Known rows, with every way that one mark hangs from another
(D (L K T Y)): [-0.08 -0.34 -0.27  0.23  0.35 -0.12  0.45 -0.39 -0.33  0.34  0.30 -0.30
 -0.22 -0.17 -0.05  0.06  0.30  0.07  0.06 -0.35  0.24 -0.15  0.05  0.25
 -0.49  0.08]
(M (Y (L D))): [-0.07 -0.27 -0.13  0.07  0.19 -0.20  0.36 -0.32 -0.29  0.09  0.43 -0.31
 -0.44  0.05 -0.02  0.30  0.11 -0.11 -0.17 -0.24  0.03 -0.19 -0.05  0.05
 -0.70  0.21]
(M (K (L N)) Y): [-0.10 -0.29 -0.10  0.05  0.45 -0.04  0.15 -0.53 -0.34 -0.05  0.55  0.00
 -0.05  0.05  0.00  0.19  0.25 -0.34 -0.01 -0.47  0.34 -0.22 -0.18  0.28
 -0.51  0.11]
(K (L T) (M Y)): [-0.09 -0.14 -0.05  0.05  0.32 -0.11  0.33 -0.56 -0.25  0.02  0.39 -0.22
 -0.21 -0.13 -0.06 -0.13  0.07  0.04  0.04 -0.41  0.13 -0.08 -0.24 -0.17
 -0.78  0.24]
(K (L D N T Y)): [-0.09 -0.25 -0.32  0.18  0.78 -0.08  0.39 -0.64 -0.32  0.00  0.46 -0.23
 -0.41 -0.12 -0.25 -0.16  0.15 -0.20 -0.09 -0.61  0.08 -0.22 -0.09 -0.05
 -0.75  0.00]
(K (L D T Y)): [-0.12 -0.28 -0.20  0.11  0.62 -0.14  0.39 -0.45 -0.23  0.11  0.38 -0.22
 -0.42 -0.12 -0.13 -0.29  0.13 -0.13 -0.25 -0.50  0.07 -0.18 -0.07 -0.10
 -0.73  0.07]
(Y (L D N T)): [ 0.05 -0.25 -0.36  0.23  0.51  0.00  0.37 -0.49 -0.38  0.08  0.48 -0.35
 -0.50  0.04 -0.20  0.11  0.04 -0.15  0.05 -0.42 -0.02 -0.18 -0.05 -0.05
 -0.68  0.05]
(D L): [ 0.02 -0.13 -0.22  0.16 -0.09 -0.08  0.23 -0.11 -0.14  0.14  0.33 -0.29
 -0.16  0.21  0.10  0.12  0.22 -0.14 -0.07 -0.15  0.26 -0.02  0.00  0.21
 -0.29  0.16]
(K L): [-0.07 -0.13 -0.16  0.05  0.20 -0.04  0.12 -0.22 -0.07  0.04  0.26 -0.14
 -0.19  0.20  0.12 -0.04  0.10 -0.18 -0.17 -0.31  0.26 -0.05 -0.16  0.03
 -0.50  0.11]
(E (W C Y)): [-0.09 -0.07 -0.34  0.15  0.02 -0.30  0.33 -0.26  0.20 -0.02 -0.02 -0.04
  0.05  0.23 -0.04 -0.12  0.13 -0.29 -0.25 -0.31  0.32  0.04  0.07  0.44
 -0.29 -0.01]
(L D K N T): [ 0.08 -0.32 -0.65  0.14  0.64 -0.15  0.40 -0.48 -0.39  0.13  0.42 -0.45
 -0.32 -0.18 -0.20  0.15  0.21 -0.16  0.20 -0.61  0.21 -0.26  0.03 -0.01
 -0.56  0.00]
(C E (W (Y (L K)))): [-0.02 -0.07 -0.05  0.35  0.23 -0.18  0.21 -0.47 -0.32  0.09  0.26 -0.06
 -0.13  0.12 -0.02  0.35  0.15 -0.06 -0.17 -0.35 -0.03  0.12 -0.11  0.38
 -0.16  0.01]
(W C (Y (L D))): [ 0.03 -0.23 -0.23  0.26  0.19 -0.21  0.46 -0.38  0.09  0.13  0.09 -0.20
 -0.19  0.18 -0.01  0.23  0.01 -0.27 -0.29 -0.24  0.11 -0.05 -0.06  0.15
 -0.61  0.05]
(L K Y): [-0.08 -0.31 -0.36  0.14  0.25 -0.22  0.29 -0.30 -0.18  0.19  0.13 -0.24
 -0.22 -0.11 -0.03  0.14  0.26  0.00 -0.02 -0.37  0.29 -0.19  0.00  0.17
 -0.43  0.10]
(E (C (W (Y (L N))))): [-0.05 -0.08 -0.35  0.38  0.42 -0.24  0.11 -0.43 -0.35 -0.12  0.18  0.02
 -0.18  0.29 -0.20  0.19  0.01 -0.32 -0.07 -0.29 -0.04 -0.05 -0.05  0.33
 -0.37  0.04]
(W (C E) (Y L)): [ 0.05 -0.10  0.02  0.27 -0.05 -0.03  0.37 -0.34  0.13  0.18  0.07 -0.03
 -0.16  0.18 -0.07  0.24  0.01 -0.15 -0.32 -0.18  0.04  0.12 -0.10  0.44
 -0.39  0.09]
(D (L K Y)): [-0.07 -0.27 -0.27  0.23  0.17 -0.16  0.37 -0.31 -0.24  0.26  0.24 -0.29
 -0.16 -0.04  0.08  0.25  0.37  0.00 -0.02 -0.31  0.33 -0.15  0.03  0.30
 -0.38  0.11]
(W C): [ 0.11 -0.23 -0.42  0.09  0.02 -0.11  0.23 -0.15  0.17  0.16  0.11 -0.18
 -0.18  0.10  0.11 -0.05  0.06 -0.30 -0.02 -0.26  0.35 -0.08 -0.05  0.17
 -0.44  0.13]
(Y L): [-0.03 -0.20 -0.10  0.18  0.05 -0.01  0.19 -0.18 -0.15  0.11  0.25 -0.20
 -0.34  0.25  0.06  0.16  0.03 -0.06 -0.12 -0.16  0.11 -0.07 -0.10  0.06
 -0.49  0.14]
(E C): [ 0.03 -0.19 -0.45  0.03  0.05 -0.19  0.10  0.05 -0.11  0.08  0.11 -0.18
 -0.31  0.19 -0.08 -0.07  0.08 -0.24 -0.12 -0.20  0.22 -0.14  0.09  0.14
 -0.44  0.16]
(C E): [ 0.09 -0.06 -0.18  0.06 -0.12 -0.03  0.16 -0.06 -0.11  0.11  0.33 -0.17
 -0.30  0.11 -0.08  0.01  0.15 -0.14 -0.19 -0.25  0.09  0.01 -0.03  0.23
 -0.21  0.14]
(Y (L N T)): [ 0.01 -0.22 -0.22  0.25  0.37  0.09  0.27 -0.44 -0.37  0.11  0.39 -0.20
 -0.40  0.09 -0.18  0.14 -0.01 -0.05  0.12 -0.34  0.05 -0.11 -0.11  0.07
 -0.59  0.08]
(K (L T Y) M): [-0.12 -0.15 -0.07  0.17  0.41 -0.07  0.33 -0.57 -0.19  0.05  0.25 -0.20
 -0.26 -0.13 -0.12 -0.30  0.09  0.08 -0.07 -0.46  0.09 -0.09 -0.21 -0.18
 -0.72  0.17]
(L K): [ 0.02 -0.26 -0.42  0.08  0.16 -0.17  0.20 -0.19 -0.15  0.17  0.19 -0.31
 -0.18  0.03  0.07  0.21  0.20 -0.08  0.03 -0.35  0.33 -0.14 -0.01  0.10
 -0.35  0.09]
(M (K (L D N T))): [ 0.03 -0.33 -0.30  0.09  0.74  0.00  0.26 -0.55 -0.40 -0.02  0.62 -0.17
 -0.21  0.02 -0.10 -0.10  0.20 -0.41 -0.01 -0.65  0.24 -0.24 -0.11  0.00
 -0.60 -0.02]
(D (L Y)): [-0.07 -0.19 -0.16  0.22  0.03 -0.11  0.31 -0.22 -0.18  0.19  0.30 -0.23
 -0.23  0.08  0.02  0.05  0.27 -0.08 -0.13 -0.20  0.20 -0.09  0.00  0.27
 -0.37  0.16]
(W C Y): [ 0.03 -0.16 -0.29  0.17  0.02 -0.20  0.30 -0.27  0.22  0.13  0.01 -0.11
  0.00  0.14 -0.03  0.09  0.03 -0.28 -0.16 -0.27  0.24  0.00 -0.07  0.30
 -0.38  0.10]
(E (W C (Y (L T)))): [-0.13 -0.18 -0.16  0.26  0.26 -0.14  0.44 -0.41  0.01  0.10  0.04 -0.01
 -0.14  0.18 -0.13 -0.12 -0.01 -0.13 -0.21 -0.29  0.16  0.03  0.02  0.40
 -0.55 -0.03]

Rows
[-0.21 -0.17 -0.27  0.20  0.24 -0.33  0.30 -0.20 -0.18 -0.01 -0.09 -0.05
 -0.13  0.29 -0.13  0.22  0.20 -0.06 -0.29 -0.26  0.23 -0.10  0.17  0.45
 -0.44 -0.05]	(E C (W (Y (L K))))
[-0.04 -0.30 -0.39  0.31  0.52 -0.06  0.44 -0.57 -0.43  0.25  0.36 -0.32
 -0.22 -0.18 -0.16  0.19  0.33 -0.01  0.21 -0.46  0.26 -0.21  0.04  0.30
 -0.50  0.04]	(D (L K N T Y))
[ 0.09 -0.23 -0.54  0.14  0.49 -0.09  0.34 -0.41 -0.33  0.05  0.48 -0.38
 -0.40 -0.06 -0.26 -0.06  0.10 -0.24  0.09 -0.51  0.08 -0.19  0.01 -0.05
 -0.54  0.05]	(L D N T)
[ 0.02  0.06 -0.13  0.23  0.04 -0.25  0.12 -0.30 -0.20 -0.01  0.34  0.00
 -0.11  0.14 -0.12 -0.01  0.11 -0.25 -0.21 -0.31 -0.06  0.17 -0.09  0.32
 -0.01  0.07]	(C E (W Y))
[-0.05 -0.21  0.01  0.16  0.17 -0.06  0.38 -0.51 -0.36  0.11  0.37 -0.29
 -0.37 -0.11 -0.12  0.10  0.00  0.16  0.09 -0.26 -0.02 -0.11 -0.18 -0.10
 -0.80  0.28]	(K (M (Y (L T))))
[-0.09 -0.36 -0.13  0.19  0.72  0.05  0.24 -0.62 -0.38  0.06  0.48  0.05
 -0.17 -0.09 -0.16 -0.16  0.20 -0.22  0.00 -0.61  0.24 -0.20 -0.13  0.21
 -0.56  0.01]	(M (K (L N T Y)))
[-0.04 -0.21 -0.28  0.28  0.36 -0.01  0.40 -0.48 -0.39  0.17  0.44 -0.24
 -0.27 -0.06 -0.22  0.00  0.23 -0.08  0.08 -0.37  0.14 -0.13  0.01  0.26
 -0.46  0.10]	(D (L N T Y))
[-0.14 -0.31 -0.01  0.10  0.38 -0.06  0.16 -0.37 -0.21  0.06  0.35  0.05
 -0.12  0.07  0.07 -0.10  0.25 -0.24 -0.24 -0.43  0.31 -0.17 -0.13  0.19
 -0.46  0.07]	(M (K (L Y)))
[ 0.07 -0.07 -0.07  0.35  0.12  0.02  0.35 -0.49  0.03  0.08  0.15 -0.04
 -0.14  0.19 -0.18  0.35  0.05 -0.21 -0.17 -0.28  0.05  0.07 -0.10  0.51
 -0.40  0.04]	(W (C E) (Y (L N)))
[-0.10 -0.38  0.07  0.08  0.12 -0.07  0.23 -0.32 -0.34  0.12  0.47 -0.05
 -0.23  0.11  0.06  0.31  0.16 -0.15 -0.10 -0.21  0.20 -0.21 -0.09  0.28
 -0.51  0.19]	(M K (Y L))
[-0.07 -0.17 -0.13  0.24  0.19 -0.20  0.37 -0.33 -0.16  0.07  0.25 -0.24
 -0.28  0.21 -0.09  0.30  0.07 -0.12 -0.32 -0.23 -0.05 -0.05 -0.05  0.05
 -0.51  0.09]	(W (Y (L D)))
[-0.16  0.07  0.11  0.21 -0.08 -0.12  0.29 -0.23 -0.15 -0.03  0.17  0.02
 -0.20  0.33 -0.18  0.12  0.15 -0.04 -0.43 -0.21 -0.03  0.13  0.04  0.51
 -0.20  0.00]	(C (E (W (Y L))))
[ 0.04 -0.20 -0.51  0.13  0.41 -0.29  0.43 -0.67 -0.39 -0.07  0.38 -0.54
 -0.19 -0.26 -0.14  0.41  0.34 -0.06  0.25 -0.57  0.24 -0.29 -0.09 -0.07
 -0.64  0.20]	(L D (K (M Y)) N)
[ 0.05 -0.28 -0.54  0.15  0.50 -0.06  0.28 -0.44 -0.37  0.16  0.32 -0.31
 -0.24 -0.13 -0.17  0.14  0.16 -0.07  0.27 -0.51  0.27 -0.20 -0.04  0.08
 -0.45  0.03]	(L K N T)
[-0.11 -0.41 -0.12  0.12  0.38 -0.11  0.39 -0.44 -0.40  0.29  0.34 -0.25
 -0.36 -0.13 -0.06  0.32  0.10  0.14  0.10 -0.32  0.14 -0.19 -0.07  0.15
 -0.72  0.15]	(M (Y (L K T)))
[ 0.00 -0.27 -0.49  0.19  0.60 -0.16  0.42 -0.50 -0.35  0.08  0.43 -0.31
 -0.46 -0.21 -0.34 -0.11  0.16 -0.18  0.02 -0.54  0.01 -0.24  0.02  0.03
 -0.61  0.05]	(L D N T Y)
[-0.16 -0.04 -0.37  0.08  0.06 -0.37  0.20 -0.03 -0.07 -0.11 -0.02  0.00
 -0.12  0.33 -0.22 -0.13  0.15 -0.27 -0.32 -0.25  0.18 -0.04  0.21  0.44
 -0.27  0.02]	(E C (W Y))
[-0.09 -0.20 -0.35  0.33  0.41 -0.33  0.17 -0.36 -0.32  0.04  0.05 -0.06
 -0.14  0.19 -0.01  0.27  0.08 -0.18 -0.11 -0.28  0.08 -0.07  0.01  0.29
 -0.40  0.01]	(E (C (W (Y (L K)))))
[ 0.01 -0.23 -0.42  0.29  0.55 -0.11  0.43 -0.72 -0.40  0.09  0.23 -0.36
 -0.22 -0.33 -0.27  0.07  0.24  0.12  0.32 -0.58  0.18 -0.22 -0.11 -0.07
 -0.60  0.13]	(L (K M) N T Y)
[ 0.00 -0.32 -0.34  0.17  0.33 -0.16  0.35 -0.33 -0.25  0.15  0.28 -0.39
 -0.36  0.08  0.08  0.38  0.19 -0.06 -0.08 -0.36  0.20 -0.22 -0.02 -0.02
 -0.60  0.06]	(Y (L D K))
[ 0.04 -0.35 -0.44  0.24  0.65 -0.05  0.42 -0.55 -0.45  0.15  0.43 -0.41
 -0.43 -0.08 -0.17  0.31  0.15 -0.04  0.15 -0.51  0.11 -0.26 -0.02 -0.02
 -0.69  0.01]	(Y (L D K N T))
[ 0.00 -0.27 -0.12  0.28  0.26 -0.07  0.43 -0.42  0.03  0.24  0.08 -0.08
 -0.18  0.10 -0.09  0.08 -0.11 -0.10 -0.12 -0.24  0.09  0.04 -0.11  0.21
 -0.64  0.05]	(W C (Y (L T)))
[ 0.03 -0.18 -0.55  0.25  0.50 -0.25  0.45 -0.67 -0.30 -0.04  0.24 -0.48
 -0.24 -0.26 -0.18  0.25  0.37 -0.04  0.18 -0.62  0.21 -0.30 -0.07 -0.12
 -0.61  0.12]	(L D (K M) N Y)
[-0.01 -0.30 -0.57  0.21  0.56 -0.25  0.39 -0.50 -0.31  0.07  0.30 -0.38
 -0.30 -0.18 -0.18  0.27  0.35 -0.16  0.05 -0.57  0.23 -0.30  0.03  0.11
 -0.51  0.02]	(L D K N Y)
[-0.08 -0.11 -0.18  0.16  0.37 -0.20  0.35 -0.54 -0.13 -0.09  0.25 -0.31
 -0.29 -0.06 -0.01 -0.14  0.22 -0.07 -0.22 -0.47  0.12 -0.16 -0.18 -0.27
 -0.71  0.17]	(K (L D Y) M)
[-0.01 -0.05  0.06  0.34  0.25 -0.10  0.25 -0.47 -0.38  0.12  0.39  0.01
 -0.29  0.11 -0.20 -0.01 -0.03 -0.06 -0.19 -0.30 -0.24  0.15 -0.12  0.29
 -0.24  0.04]	(C E (W (Y (L T))))
[-0.03 -0.07 -0.42  0.20  0.24 -0.38  0.07 -0.19 -0.19 -0.04  0.11 -0.01
 -0.11  0.20 -0.12 -0.10  0.06 -0.37 -0.17 -0.27  0.05 -0.01  0.03  0.26
 -0.23  0.09]	(E (C (W Y)))
[ 0.03 -0.29 -0.23  0.16  0.36 -0.06  0.38 -0.29 -0.30  0.16  0.42 -0.34
 -0.50  0.04 -0.08  0.00  0.00 -0.07 -0.10 -0.29 -0.02 -0.15 -0.03 -0.12
 -0.68  0.09]	(Y (L D T))
[-0.02 -0.19 -0.28  0.05  0.11 -0.26  0.33 -0.45 -0.25  0.07  0.23 -0.38
 -0.13 -0.19  0.01  0.29  0.27  0.08  0.18 -0.36  0.28 -0.18 -0.13 -0.03
 -0.55  0.27]	(L (K (M Y)))
[-0.08 -0.18 -0.24  0.30  0.44 -0.24  0.20 -0.35 -0.36  0.06  0.18  0.01
 -0.30  0.17 -0.19 -0.09 -0.09 -0.18 -0.13 -0.26 -0.11  0.00 -0.01  0.18
 -0.47  0.06]	(E (C (W (Y (L T)))))
[-0.06 -0.27 -0.46  0.22  0.43 -0.16  0.29 -0.48 -0.29  0.11  0.19 -0.24
 -0.21 -0.11 -0.15  0.24  0.30 -0.07  0.12 -0.49  0.28 -0.24 -0.02  0.24
 -0.42  0.07]	(L K N Y)
[-0.10 -0.17 -0.32  0.18  0.59 -0.12  0.30 -0.55 -0.19 -0.06  0.37 -0.22
 -0.32  0.00 -0.13 -0.03  0.24 -0.24 -0.18 -0.55  0.15 -0.21 -0.09  0.01
 -0.67  0.05]	(K (L D N Y))
[-0.16 -0.03  0.01  0.23  0.07 -0.17  0.34 -0.33 -0.22  0.03  0.11 -0.06
 -0.12  0.22 -0.13  0.30  0.25  0.06 -0.33 -0.32  0.12  0.06  0.07  0.53
 -0.22 -0.05]	(C (E (W (Y (L K)))))
